What can hang from each mark:
z957: z661
z781: z425
z555: z782
z769: z782
z782: z555 z661 z769
z407: z425
z753: z661
z425: z407 z753 z781
z661: z206 z753 z782 z957
z206: z661

Known rows, with every way that one mark hangs from another:
{z782 z555 {z661 z753}}: [  8 -11 -27  12 -18   0 -21  -4  -7   0 -13 -26 -10   3 -10  10 -35   7
   3   2  27 -10 -19  21 -19  39   2]
{z661 z206 z753 z782 z957}: [ -3  21  -1  18  13 -11  28  31  -8   3  41  13 -27 -15  28 -15 -32  -8
 -14  -2  27  15 -19 -21 -14  16 -23]
{z661 z206 z753 {z782 z769} z957}: [ 11  18   4  19  24 -18  38  24   4  -2  41  20 -19 -13  19   1 -11 -18
 -21   8  33  15 -25  -3  -9  13 -27]
{z957 {z661 z206 z753 z782}}: [ -4   8  -6 -17 -16 -18  14  18   0 -12   1  42   2 -32  32   8 -20 -17
  22 -10  11  -1  15 -31 -16  22 -26]
{z425 z407}: [  7  16 -23  -2 -66   9 -33 -12  -1  32 -12  -5  28   0  46  -1  10   0
  21 -10  29  25  40 -27 -27  42  28]
{z206 {z661 z782 z957}}: [ -2  37   6   6 -26 -27  -5   7  26  -8  38   9   6 -25  17 -25   8  -3
  29 -10  27   9  10 -47  28  30 -12]
{z769 {z782 {z661 z206 z753}}}: [  1 -13 -14  10   1   5 -30   0   3  29  -4  25 -14 -22  16  14 -31 -11
 -10  32  13   3  -1 -15  14  56   1]
{z661 z206 {z782 z555} z957}: [ 12  17 -12  22  13  -8   4  20  -4  16  18   3  -4  17  31 -13  -7  -8
 -19 -39  39   8  -7 -23  -6  18 -22]
{z661 z206 z753 {z782 z555 z769} z957}: [ 16  15  -2  24  31 -22  33  23  -3  -2  23   0 -10   3  10   2 -21  -8
 -29 -10  38   7 -39  13 -20  11 -36]
{z781 {z425 z407}}: [ 19   1 -19  11 -75 -14  -3 -15   2  19   3 -20  37  -3  24  -5  30 -13
  29  -3  37  16  58 -36 -34  35  34]
{z206 {z661 z753 {z782 z769}}}: [-10  39   9  -1 -27 -25  -6   3  14 -31  26  18  22 -41   0  -7  -9  -8
  37  25  22   8  -5 -22  13  33 -25]
{z206 {z661 z753 z782}}: [-19  43   4  -3 -35 -21 -14   8   7 -29  27  14  14 -43   5 -17 -27  -1
  41  16  17   7  -2 -37   9  37 -23]
{z782 z555 {z661 z206} z769}: [ 34 -14 -17  31  10   5 -18 -13   8  15 -20   7  -7  26  -4  40  12 -24
 -26  -2  48 -18 -19  35  -5  41  -1]
{z753 {z661 {z782 z555 z769}}}: [ 15  13  -1  -2 -29   1 -26  -9   6 -14   3   8  44  12  28 -25 -14 -14
  24 -27  12   2   8 -18  -1  12 -14]
{z661 z206 z753 z957}: [ -1   1  -9  32  -4   1  23  16 -19  17  23  11 -32 -18  21   7 -37  -1
 -30   3  41  15 -28  -2 -30  20 -11]
{z206 {z661 z753 {z782 z555} z957}}: [ -6  34   3  11 -16 -33   6  18  12 -18  30 -11   5 -25   1 -20 -29  11
  22  -8  27   4 -26 -21   3  26 -32]
{z407 {z425 z753 z781}}: [-17 -35 -39  32 -42   0 -54  -4   1   9  -1 -17  10  -1  24  23 -13  -2
  33 -11  13  51  30  -1 -38   5  10]
{z661 z753 {z782 z555 z769} z957}: [ 20  14  -7   5   9 -33  27  13   7 -16  24 -25  10  -6  -1 -19 -16   6
  -6  -9  24  13 -17   2  -9   7 -27]
{z555 {z782 z769}}: [ 33  15  -7 -11 -47   3  -3 -25   8   3  -9  -1  45 -31  14   9  16   0
  29  26  26  38  40 -13  22  45   7]
{z407 {z425 z781}}: [ -6 -18 -32  12 -39  -2 -45 -13   7  10  -6 -21  14  -8  11   3   2  -2
  13 -28  24  39  37 -11 -33  16  20]
{z957 {z661 z206 z753 {z782 z555 z769}}}: [ 10   4  -7 -11   1 -27  17  14   4 -16 -12  30  16 -18  20  18  -9 -17
  11 -17  19  -9   3  -5 -22  17 -38]
{z425 z407 z781}: [ -4   0 -37  25 -53  21 -45  -4   4  23 -15 -17   7   7  56  -8   2   6
  -2 -46  41  27  61 -31 -41  32  23]
{z555 {z782 {z661 z206 z753} z769}}: [ 35   5  -1   4 -11   8  15  -5  11   4   1  12   2 -27   5  34  -6 -12
  12  49  28  19   0  21  21  57  -1]
{z957 z661}: [  8  -7 -21 -19 -49 -15  -8 -10   5   2 -20  22  21 -30  29   6  14 -11
  30 -23  15   4  51 -38  -8  23   4]
{z753 {z661 z782 z957}}: [ 11  12   4   2 -30  -1 -10   5  10   3  32   9  12   2  41 -40 -16  -9
  24 -31   6   7  10 -43   9   7  -4]
{z753 {z661 z206 {z782 z555 z769} z957}}: [ 25   6   7  23   2  -1  -1   8   7   8  18  19  13  23  36 -15 -16 -20
 -11 -39  25  -2 -20  -9  -5   5 -23]
{z661 z957}: [ 12   0 -17  15 -32  -7   0  -6   0  20  11 -10  -1 -13  22 -14   6   2
  -1 -14  33  21  20 -32  -4  19  14]
{z555 {z782 {z661 z206} z769}}: [ 42   2  -3   5 -15  11   2 -13  16  13  -3  18  11 -17  11  30  16 -16
  15  36  31  21  18  10  32  57   8]

Rows:
[ -2  -4 -19  27 -75  24 -48  -4  -6  29  -3  10  25  17  73  12 -32  -6
  52   1  10  33  21 -13 -34  16  14] : {z425 z407 {z753 z661}}
[ 11 -16 -10  19  13  -3 -12   8  11  37   9  17 -25 -19  14   7 -26  -8
 -21  24  18   4  -9 -15  17  50   1] : {z769 {z782 {z661 z206 z753 z957}}}
[ 45   0   2  11   1  -4  31   1  18  12  13   6 -12 -25   4  25  -2  -7
   1  41  33  23 -10  24  24  48  -2] : {z555 {z782 {z661 z206 z753 z957} z769}}
[ 13   8   0  22  -7   7  -8  14  -2  11  19  12   7  23  42 -25 -31 -12
  -1 -46  22  -2 -16 -23 -10   8 -21] : {z753 {z661 z206 {z782 z555} z957}}
[-13  24 -15   9   2   3  -5  19 -26 -12   7   7   4  -2  16  -4 -48  -3
  -5  -8  25   6 -21  -8 -30  28 -35] : {z661 z206 z753 {z782 z555}}
[  6 -14 -24  31 -79 -10  -9  -8  -6  19   3 -17  29   2  37  15  14 -13
  48  16  29  27  52 -27 -39  23  27] : {z781 {z425 z407 z753}}
[  9  29   7  13  -8 -39  13  12  20 -24  29  -7  13 -26  -7 -12 -12   5
  15  -1  28   2 -28  -5   9  21 -33] : {z206 {z661 z753 {z782 z555 z769} z957}}
[ 29 -14  -3  37  20  -9  26   7  20  16  24  16 -42  -5   1  36   4 -25
 -30  24  43  -7 -33  36   0  32   0] : {z782 {z661 z206 z753 z957} z769}
[ -1  20  -6  -1  -7 -23  22  21   2 -10  40 -11 -11 -25  19 -33 -24   5
  10   0  14  20   1 -29  -3  10 -12] : {z661 z753 z782 z957}
[ 14  10  -3   5 -22  -3 -14   4   5   0  18  -7  19  15  34 -41 -26  -1
  17 -45  12   4   1 -30  -2   5 -12] : {z753 {z661 {z782 z555} z957}}
[ 10 -15 -13   7  -2 -14 -15   0  18  30   9  -1 -14 -25  10  -3 -20   1
  -3  25   8   9   5 -22  23  46   7] : {z769 {z782 {z661 z753 z957}}}
[ 15 -20 -18  24  19  -6 -18   8   2  37  -8  -3 -19  -3   7  10 -37   4
 -31   6  22  -2 -24   1   4  48  -8] : {z769 {z782 z555 {z661 z206 z753 z957}}}
[-12 -27 -25  56 -20  15 -38  16   0  -8  16 -12 -11  18  59 -15 -47   6
  20 -51  14  23  20 -25 -21 -15 -21] : {z425 {z753 {z661 {z782 z555} z957}} z781}
[ 37 -21 -10  40  29 -14  20   7  10  14   0  -9 -30  15 -12  37 -10 -13
 -41   4  47 -17 -51  52 -15  30 -14] : {z782 z555 {z661 z206 z753 z957} z769}
[ 16 -12 -25  28  -4  15 -29  -3  -8  20 -21   0 -14  24   8  23 -13 -12
 -16 -15  42 -15 -14  16 -11  45   4] : {z782 z555 {z661 z206}}
[ 20   6  -8   3 -23  16   4   2  -1   7   2   6  -7 -28  15  18 -28   0
  19  39  23  23   3   4  15  60   3] : {z555 {z782 {z661 z206 z753}}}
[  3  33   1  11 -20 -30 -11   8  19  -5  23  -5  15 -13   8 -24  -3   5
  21 -22  30   5  -2 -35  18  29 -20] : {z206 {z661 {z782 z555} z957}}
[ 15  32   5  11 -12 -35  -2   2  29 -10  24  -2  21 -13   2 -14  15  -4
  18 -15  35   4  -7 -22  23  26 -24] : {z206 {z661 {z782 z555 z769} z957}}
[  6  22  -6  17   6  -5   8  20   2  17  32  21 -13   0  39 -16   2 -16
 -10 -23  33  13   6 -39   5  20  -9] : {z661 z206 z782 z957}
[-15 -25 -29  64 -48  42 -55  13  -8  30  -5  15  -4  26  89  17 -40  -7
  15 -36  30  28  28 -13 -53  10   1] : {z425 z407 {z753 {z661 z206}} z781}
[ 37   2  -8  -1 -29   3   7  -5  19  18  10 -13  -3 -22  16   1   3   5
  28  20  22  24  26 -11  36  50  18] : {z555 {z782 {z661 z957}}}
[ -6 -28 -21  27 -30  -1 -50   0  16  -5  14  -6  20   6  30  12 -14 -16
  41 -18   1  42  19   2 -27  -6  -3] : {z407 {z425 {z753 {z661 {z782 z769}}} z781}}
[ -5 -28 -28  61 -50  24 -41  13   6  27   8  -9  -9  21  83  -1 -33   5
  23 -41  25  35  33 -16 -43  -1   7] : {z425 z407 {z753 {z661 z957}} z781}
[  4  16  -5  -6 -39   8 -37  -4  -5  -9   1   4  37  13  34 -34 -32  -6
  30 -35   6   1  12 -31  -6  17 -10] : {z753 {z661 {z782 z555}}}
[ 12  -5   1  28 -25  18  -8   3  -5  25  16  25  -5   6  44 -12 -25 -15
 -11 -29  29   3  -9 -20 -14  16  -2] : {z753 {z661 z206 z957}}
[  8  12   6  18 -10  11  -4  13   2  14  32  28  -1  10  50 -28 -20 -20
   4 -33  17   5  -5 -34   0  11 -11] : {z753 {z661 z206 z782 z957}}
[ 23   4 -13 -23 -23 -32  -4  -5  19 -15 -17  14  38 -14  21   2  25 -14
  31 -33  11  -3  42 -29   0  14 -19] : {z957 {z661 {z782 z555 z769}}}
